In the rows, 128 means zero.
Known rows, with every way that one mark hangs from another:
Q860(Q443(Q671)): 150 72 121 100 98 210 98 141 176 128 149 170 103 149 150 181 126 149 161
 126
Q340(Q443(Q77 Q483 Q982)): 164 42 88 77 93 188 97 140 157 171 146 141 111 164 106 181 83 145 132
 136
Q545(Q860(Q443(Q77 Q483 Q671 Q982(Q105)))): 158 64 98 76 100 178 94 122 200 170 144 157 107 142 150 178 67 143 137
 131
Q860(Q545(Q443(Q77 Q483 Q671 Q982(Q105)))): 149 70 134 69 104 188 95 134 145 153 120 164 83 106 116 158 97 131 145
 132
Q860(Q443(Q77 Q671 Q982(Q105)) Q545): 132 52 111 72 82 225 61 120 180 146 140 178 85 124 125 150 110 148 143
 147
Q340(Q443(Q77 Q483 Q671 Q982(Q105)) Q545): 180 46 79 73 106 193 62 133 144 168 122 155 124 184 99 169 87 144 136
 110
Q860(Q545(Q443(Q671))): 149 74 153 88 101 191 113 145 130 135 106 164 94 108 115 168 129 127 162
 122
Q443(Q77 Q671(Q483) Q982(Q105(Q860(Q545)))): 168 52 78 72 102 187 53 137 200 147 140 162 119 125 131 139 89 137 123
 126
Q860(Q443(Q77 Q483 Q671 Q982(Q105)) Q545): 132 71 104 64 102 227 62 122 174 157 152 161 71 126 131 160 87 143 137
 154
Q982(Q105(Q443(Q77 Q483 Q671) Q860(Q545))): 124 78 119 73 82 179 87 159 147 160 123 159 118 142 122 162 75 152 111
 107
Q982(Q105(Q483 Q860(Q545))): 119 103 120 64 92 171 115 172 143 143 121 160 131 125 117 146 107 137
 109 128
Q860(Q443(Q483)): 133 91 118 83 106 206 120 139 155 149 156 140 83 145 144 187 100 156 148
 152
Q340(Q443(Q77 Q483 Q982(Q105)) Q545): 163 46 84 64 94 188 82 129 129 175 117 144 118 176 87 164 83 155 129 128
Q982(Q105(Q443(Q671))): 133 61 135 74 85 166 109 160 150 142 127 187 107 139 145 152 125 157 128
 114
Q545(Q443 Q860): 163 60 152 94 86 150 148 139 160 163 103 160 124 125 130 182 82 136 162
 112
Q860(Q443(Q77 Q671(Q483) Q982) Q545): 138 50 98 80 94 244 63 122 183 145 142 147 84 123 122 159 107 143 152
 163
Q105(Q443(Q77 Q483 Q671) Q860 Q982): 137 61 84 62 64 194 83 180 168 175 101 132 124 180 102 194 68 163 122 86
Q545(Q443): 156 66 156 93 88 164 142 146 139 140 115 168 107 123 125 171 111 145 162
 117
Q860(Q443(Q982) Q545): 116 55 129 71 76 227 92 138 154 144 129 156 79 127 119 161 144 148 156
 166
Q340(Q443(Q982(Q105))): 152 33 117 77 74 178 107 159 151 155 133 177 124 161 116 162 134 148 142
 131
Q340(Q545(Q443)): 162 71 138 85 96 172 122 135 113 140 87 152 114 141 102 167 123 149 162
 111

Rows:
136 57 118 75 89 175 103 147 159 148 132 173 107 130 139 146 97 160 121
 124 -> Q982(Q105(Q443(Q77 Q671(Q483))))
180 52 96 101 111 211 91 151 127 142 106 139 139 180 99 181 126 138 163
 113 -> Q340(Q443(Q671(Q483)) Q545)
132 77 115 77 82 168 92 159 157 158 131 163 125 152 132 164 72 157 110
 100 -> Q982(Q105(Q443(Q77 Q483 Q671) Q860))
123 64 91 56 64 210 76 177 154 177 91 127 113 165 88 190 74 156 123 97 -> Q105(Q443(Q77 Q483 Q671) Q860(Q545) Q982)
168 53 124 84 83 166 92 147 184 150 125 186 129 138 125 154 78 138 141
 102 -> Q545(Q443(Q77 Q671 Q982(Q105(Q483 Q860))))
125 80 110 64 61 216 93 173 161 148 98 153 121 148 101 180 127 152 152
 110 -> Q105(Q860(Q443(Q671) Q545) Q982)
140 75 111 63 68 195 105 170 151 155 83 142 125 126 87 170 102 145 147
 108 -> Q105(Q860(Q545(Q443(Q77 Q671(Q483)))) Q982)
102 74 115 66 69 184 102 169 146 158 115 153 132 142 104 148 79 152 97
 125 -> Q982(Q105(Q443(Q77) Q483 Q860(Q545)))
129 96 121 72 90 174 105 164 153 145 120 169 136 126 115 147 83 135 114
 115 -> Q982(Q105(Q483 Q860(Q545(Q443(Q77 Q671)))))
133 44 79 88 67 203 64 188 192 158 119 133 158 198 104 177 76 140 107
 104 -> Q105(Q443(Q77 Q671 Q982) Q483 Q860)
112 78 123 66 74 176 101 156 137 165 120 151 114 136 114 157 73 159 106
 119 -> Q982(Q105(Q443(Q77 Q483) Q860(Q545)))
112 69 124 63 86 172 126 173 146 149 127 168 112 141 131 146 112 153 110
 138 -> Q982(Q105(Q443 Q483))
169 49 126 80 90 166 97 140 182 149 129 191 115 131 129 151 85 138 144
 111 -> Q545(Q443(Q77 Q671 Q982(Q105(Q483))))
180 53 93 81 121 189 80 158 189 129 142 156 106 139 152 160 147 127 155
 135 -> Q443(Q671(Q483) Q982)
119 89 99 49 69 198 118 188 150 160 83 133 134 137 72 166 90 137 124 122 -> Q105(Q483 Q860(Q545(Q443(Q77))) Q982)
136 85 120 82 78 172 98 146 167 143 137 180 131 137 136 155 93 157 124
 108 -> Q982(Q105(Q860(Q443(Q77 Q671))))
171 48 121 87 87 173 92 142 183 151 128 175 124 130 130 153 76 142 149
 113 -> Q545(Q443(Q77 Q671(Q483) Q982(Q105(Q860))))
158 68 98 73 100 184 99 116 148 163 104 132 111 153 112 174 92 152 144
 130 -> Q340(Q545(Q860(Q443(Q77 Q483 Q982))))
129 53 101 68 74 201 92 127 188 153 153 169 99 140 131 149 94 164 127
 155 -> Q860(Q443(Q77 Q982(Q105(Q483))))
157 65 96 72 98 185 91 125 161 155 104 152 124 155 115 161 97 147 138
 123 -> Q340(Q545(Q860(Q443(Q77 Q671 Q982(Q105(Q483))))))
186 72 123 95 114 158 117 122 179 173 123 151 116 130 137 193 30 127 151
 101 -> Q545(Q443(Q77 Q483 Q671) Q860)
176 68 136 84 111 170 108 155 162 150 133 168 97 143 144 179 103 130 165
 114 -> Q545(Q443(Q483 Q671 Q982))
